Known rows, with every step that occurs
M -> B -> V -> Y -> C -> Q: [-1,17,7,-14,30,53,22,-28,-15,-13,8,-18,-53,-8,-44,22,-17,-1,-22,-55,13,-18,-14,-24,9,9,-17,21,8,11,11,-13,-10,-3,23]
F -> V -> Y -> C -> Q -> M: [-5,51,16,-28,48,46,87,32,9,-6,9,37,-8,-31,-7,-27,-32,-1,-18,-9,-15,-15,-22,-21,0,-17,-83,4,-22,12,34,-8,-31,20,4]
Y -> V -> Q -> M -> B -> C: [9,-30,6,13,-40,30,2,15,33,-35,-13,89,2,-2,5,11,-22,-30,-30,-34,-4,-12,20,-28,36,1,10,-3,40,34,-47,-3,-17,-8,-6]
F -> C -> B -> M -> Q: [-16,15,11,-17,-28,-21,-71,20,-6,51,12,-67,43,-39,53,-24,-45,26,15,-11,6,4,4,-18,4,7,29,-13,-5,-9,33,56,43,13,-1]
Q -> M -> B -> C: [38,-46,9,12,-13,5,-36,26,28,-35,11,63,7,13,19,14,11,-35,-10,1,6,15,-18,9,-5,-15,35,25,27,23,-31,16,-3,12,-2]
Y -> C -> Q: [-23,30,3,-9,-16,-10,29,-8,-48,-5,0,-14,-52,-16,-30,0,4,-12,-24,13,-12,-7,11,-19,8,-2,-37,0,-15,-20,-8,14,-12,-2,17]
B -> M: [2,4,-14,19,-36,-35,-17,-1,-39,39,12,-28,2,0,25,-23,-26,-1,16,26,-27,9,-18,35,-17,9,6,-20,-4,-7,10,-2,21,-11,2]
Q -> M: [7,-24,-11,10,-8,-19,12,24,9,0,-10,29,10,4,22,-15,18,-26,4,49,-2,11,-13,23,-32,-17,-10,-1,-31,-4,-7,6,-5,-7,-7]
Y -> M: [10,-37,-33,0,-8,-18,4,-9,-21,-8,-9,18,-18,6,-7,-29,-15,-15,21,19,18,9,7,47,-6,-17,-19,-13,-30,-39,5,-1,4,-17,-11]
H -> C: [-12,-14,-19,-1,-7,-26,11,6,-45,39,-34,-30,8,-1,-6,9,52,15,27,43,-14,-7,15,14,-12,6,5,-24,0,25,-7,8,-10,-23,-20]
C -> Q -> M -> B: [10,10,1,-6,-9,27,-16,-10,27,-19,3,37,-25,2,-1,-11,4,-15,-24,12,15,-3,13,-31,-8,-25,-22,11,5,14,-30,15,-14,1,-25]
C -> Q -> M -> B -> V: [28,18,3,16,9,21,-33,-23,42,-21,11,28,5,32,-9,5,6,-8,-30,-26,30,15,-9,-10,2,-8,-2,27,21,1,-22,-11,0,2,0]
V -> Q -> M -> B: [12,-25,-15,6,-30,19,8,-4,40,-15,-25,59,-20,6,12,17,-7,2,-15,15,-3,-2,16,-32,-14,-17,-2,-4,5,41,-15,-8,-6,-27,-30]
H -> M: [-8,-38,-15,-6,-2,-31,33,11,-30,-6,13,-2,-5,4,-15,7,22,-8,23,68,-11,-23,-7,26,-22,22,8,-13,-16,-20,-21,-11,-3,-23,-10]
V -> B -> C -> Q -> M: [10,9,53,5,-4,-22,-9,-3,24,-39,43,20,14,13,7,-17,11,6,-15,-7,-1,-4,21,-5,18,-42,-11,14,37,-21,6,-9,-36,48,-10]
H -> C -> B: [-27,12,3,-24,-3,-41,7,-3,-32,23,-16,-55,20,-19,2,-3,64,7,42,34,-22,2,46,10,6,20,18,-38,-15,0,6,15,-15,3,-23]
F -> C -> Q -> M: [-4,30,19,3,-1,8,-2,31,23,16,7,9,6,-5,10,-19,1,14,-23,30,-4,5,-8,-26,6,-29,-32,26,1,4,25,36,5,14,-29]
C -> Q -> M -> B -> V -> H: [10,25,-5,21,30,59,-21,-22,34,-11,-24,36,-4,29,1,11,-13,-7,-23,-22,14,5,-7,-25,11,-1,7,13,20,36,-39,-21,4,-3,28]
F -> C: [11,-10,-6,3,0,-20,-19,35,-28,29,6,-32,1,-8,-2,-1,6,9,22,47,-10,3,-13,5,-23,10,11,15,-2,6,18,41,27,-15,-9]
C -> B -> V -> H -> M -> Q: [-24,-25,-6,-14,38,-6,-3,-12,-5,-4,-17,-30,47,7,14,26,-2,-2,21,-2,23,-22,5,4,8,42,56,-24,-13,-26,-40,-23,23,-4,51]
F -> M -> B: [14,-23,-21,-5,5,31,-17,-5,-20,-12,-10,0,-31,-1,-29,-14,-28,-12,27,-7,9,-1,14,4,-31,15,1,-9,16,-8,-30,0,-20,-13,-18]
Y -> C -> Q -> M: [-24,26,11,-3,-11,14,34,6,8,-12,-13,31,-33,-15,-8,-10,4,-27,-41,16,-8,5,1,-18,11,-27,-49,8,-34,-12,-7,13,-28,18,8]
Y -> M -> B: [26,-48,-36,-10,-6,18,-32,-20,-4,-21,-12,34,-33,-1,-19,-17,-22,-16,24,0,32,4,18,25,-14,-11,-4,-4,-15,-6,-16,11,0,-25,-21]
Q -> M -> B -> V: [40,-22,-15,20,7,17,-39,-2,42,-16,0,33,19,26,2,13,16,-20,-6,-8,30,22,-25,22,-26,4,27,24,2,13,-25,-7,5,-12,10]
H -> C -> B -> V -> Y: [-18,19,8,-18,48,-21,37,-13,-19,32,-7,-73,36,-1,2,5,52,25,42,-15,-11,-4,7,30,12,26,18,-30,-10,-4,41,-27,-9,9,-11]
C -> Q -> M -> B -> V -> Y: [19,11,4,-1,38,44,11,-19,37,-14,14,24,-13,18,4,-3,-8,2,-25,-38,25,-10,-25,-12,0,-19,-18,19,12,13,11,-24,-10,3,-6]
Q -> M -> B -> V -> F -> C: [11,-10,6,16,39,50,-28,45,65,11,-12,10,33,-4,-7,17,-2,37,-2,-22,23,18,-48,-12,-25,-3,5,59,9,36,30,21,25,17,7]
M -> B -> V -> Y -> C: [14,-24,-8,-9,32,45,13,-8,-17,-5,-4,-13,-43,-12,-33,31,-7,-17,6,-35,14,-11,-31,6,-18,23,10,16,-12,20,9,-9,-3,-15,33]
Q -> M -> B: [25,-37,-13,-4,-9,20,-23,12,30,-12,-10,45,-9,-4,11,-2,9,-27,-2,33,16,4,-4,0,-38,-12,7,7,-14,26,-32,17,-11,-14,-19]
B -> V -> H -> C: [-16,2,-24,24,30,6,11,-6,-37,45,-61,-30,29,29,-4,35,40,16,31,9,-17,-3,-4,20,2,28,35,-18,15,44,-19,-25,8,-21,32]

Rows
[-5,20,-1,11,-4,-55,8,-35,-7,-9,16,-41,24,26,-1,16,12,14,12,-20,-19,21,21,12,25,35,31,-18,8,-36,18,-37,23,-15,8]	C -> B -> V -> Q
[-4,14,51,-2,-8,5,4,3,18,-35,38,31,22,-7,-16,-38,-4,-15,-21,-26,6,-22,47,-20,35,-24,-24,0,30,-21,-26,-4,-52,44,-3]	Y -> V -> B -> C -> Q -> M
[-24,31,-4,-4,-9,-22,20,-13,-47,32,-19,-35,-7,5,-13,1,46,27,0,25,-15,-16,29,-12,15,-7,-24,-23,20,12,-4,5,-16,-5,-24]	H -> C -> Q
[8,-29,-24,17,-8,1,8,-32,11,-24,1,18,0,32,-33,52,2,22,1,-6,6,-17,3,-3,8,36,38,6,29,12,-23,-48,11,-38,-1]	H -> M -> B -> V -> Q
[-35,33,13,-9,-33,-16,-4,-1,-27,17,14,-47,-12,-40,13,-21,-19,-21,11,3,-39,21,11,18,14,26,7,-27,-45,-30,19,13,-2,22,19]	Y -> C -> B -> M
[10,-5,-17,41,-13,-26,20,-7,33,-4,-12,33,31,44,14,21,4,8,-16,-9,-5,20,-19,14,7,-4,3,2,2,-1,10,-42,14,-18,5]	B -> V -> Q -> M
[8,-59,-39,-12,-17,-17,-31,-12,-18,2,-28,14,-2,-5,18,-19,-38,-8,3,-6,54,-10,12,23,-15,-34,-14,-15,-23,-33,-9,18,15,-21,4]	Y -> M -> Q
[-10,-13,10,-2,14,38,9,-5,-17,-40,3,39,-28,21,-17,33,-12,-8,-2,6,-14,-36,2,-31,41,13,34,5,62,29,-54,-14,0,5,13]	V -> H -> M -> B -> C -> Q
[21,13,-26,4,0,-34,37,5,-26,6,8,8,21,14,-5,0,-25,28,22,10,-28,-6,10,-1,-12,28,-21,-20,26,17,11,-24,17,-37,-7]	F -> V -> Q
[10,6,25,18,-14,-29,3,19,8,-30,26,43,8,28,24,-6,7,-22,-33,3,-9,14,-14,5,30,-31,-9,17,33,-19,-8,-1,-5,28,0]	B -> C -> Q -> M
[5,-20,1,-8,-36,-26,-61,-23,-16,37,11,-53,16,-19,33,-21,-43,35,18,-7,20,-29,21,-2,-35,-16,7,-27,6,-8,5,9,3,0,6]	V -> B -> M -> Q
[27,-1,14,2,-17,-12,-40,-13,-25,-33,33,11,-27,20,-12,13,-2,-12,-17,-20,2,-7,5,-14,20,-4,21,22,64,5,-30,14,7,5,-3]	M -> B -> C -> Q
[-26,29,8,2,-10,-32,27,-28,-6,-16,-2,-35,-3,-2,-26,25,8,1,-3,-36,-22,20,21,-2,38,37,20,-8,-19,-33,19,-27,2,-5,32]	Y -> C -> B -> V -> Q
[24,-36,5,21,-33,6,-12,9,42,-34,-9,79,-1,19,19,32,-5,-9,-21,-11,-13,5,-3,-19,18,-23,27,10,43,39,-13,-8,0,-5,-15]	V -> Q -> M -> B -> C
[-12,23,5,1,18,-44,-9,-15,-19,26,-5,-68,53,13,-7,16,63,12,34,-11,-6,21,21,35,14,33,38,-18,0,-16,10,-11,0,6,-1]	H -> C -> B -> V
[12,12,6,1,15,-56,-17,-18,-17,-5,31,-55,32,18,-5,-4,26,-17,28,-8,-2,25,3,44,2,43,36,-2,-12,-50,7,-15,15,-1,22]	C -> B -> V
[-30,19,18,-20,17,35,77,13,3,-3,-11,26,-49,-28,2,-13,-9,-18,-36,8,-14,-20,-14,-25,5,-42,-65,-2,-40,-1,27,0,-34,18,-4]	V -> Y -> C -> Q -> M
[-9,14,13,-14,-16,52,2,1,27,-26,-15,49,-54,-24,-20,3,2,-27,-41,-2,11,-1,14,-41,2,-25,-33,15,-20,19,-27,26,-29,16,1]	Y -> C -> Q -> M -> B
[12,21,12,-6,0,46,-35,22,42,1,4,23,-15,-11,-2,-9,-9,12,-26,11,13,-1,3,-49,1,-27,-16,37,16,34,1,48,2,5,-39]	F -> C -> Q -> M -> B
[6,-50,-20,-11,-4,8,-2,2,-11,-22,9,15,-20,-1,-23,16,15,-8,24,46,10,-26,7,4,-28,23,29,-2,-4,8,-42,-2,-7,-29,-17]	H -> M -> B
[-3,19,4,5,-12,-13,21,0,8,-6,6,23,-8,7,11,-23,9,-12,-25,32,0,3,-1,-7,-3,-28,-36,0,-8,-15,-6,0,-12,7,-13]	C -> Q -> M
[-24,26,18,7,-8,-13,34,-5,42,-25,-18,14,17,1,-1,16,12,-9,-22,-29,-19,32,10,0,37,7,2,-3,-37,-27,22,-28,-11,17,23]	Y -> C -> B -> V -> Q -> M
[-14,9,8,3,37,-42,20,-6,-7,1,23,-67,33,-3,-8,-3,21,20,26,-20,-3,20,-7,30,-8,37,13,7,-12,-48,30,-20,29,20,27]	C -> B -> V -> F
[12,-26,1,-4,31,67,19,13,39,-14,-16,36,-23,-12,-10,21,-5,-26,-13,-30,21,2,-37,5,-20,-4,-1,24,-34,30,12,-10,-22,3,24]	Q -> M -> B -> V -> Y -> C
[0,-21,-25,9,-45,-31,-48,-4,-34,46,-7,-32,15,-9,48,-12,-45,6,-2,1,12,-14,-15,10,-27,-4,10,-25,-2,-2,-9,16,34,-13,20]	B -> M -> Q
[-39,37,24,-6,1,-9,-6,35,-4,52,24,-76,25,-46,25,-34,-33,58,32,1,-42,12,-14,-4,2,20,0,3,-13,-9,73,31,39,37,-10]	V -> F -> C -> B -> M
[-25,32,6,1,-8,-2,27,2,6,25,-34,13,12,4,8,-9,50,20,-18,28,-13,-2,18,-19,16,-34,-39,-14,3,19,-1,3,-32,12,-36]	H -> C -> Q -> M
[-2,34,7,0,0,-12,-10,16,-27,24,21,-39,-14,-4,-13,-10,-3,25,-5,24,-10,-5,4,-22,8,-5,-16,15,21,-5,20,37,22,-6,-21]	F -> C -> Q
[18,-19,-13,11,38,-20,27,-7,-32,13,17,-34,5,20,1,3,6,0,21,-2,4,-5,-41,46,-26,16,7,1,-4,-12,28,-33,18,-23,13]	B -> V -> Y
[-13,41,18,-4,-22,-25,-42,22,-11,48,32,-66,29,-29,28,-33,-26,21,33,15,-32,22,1,10,13,23,25,-7,-7,-14,49,35,29,20,-18]	F -> C -> B -> M
[14,-36,-28,9,31,26,-14,-19,16,-15,-13,13,-2,10,-35,-3,-25,24,18,-52,40,11,-19,30,-5,1,-7,25,0,-15,14,-20,22,0,19]	Y -> M -> B -> V -> F
[-39,4,14,-42,-13,9,7,0,-25,35,-6,-52,-15,-63,46,-21,-54,-3,-1,-34,-7,-25,-2,-13,2,-2,-4,-40,-45,-13,32,18,3,19,24]	V -> Y -> C -> B -> M -> Q
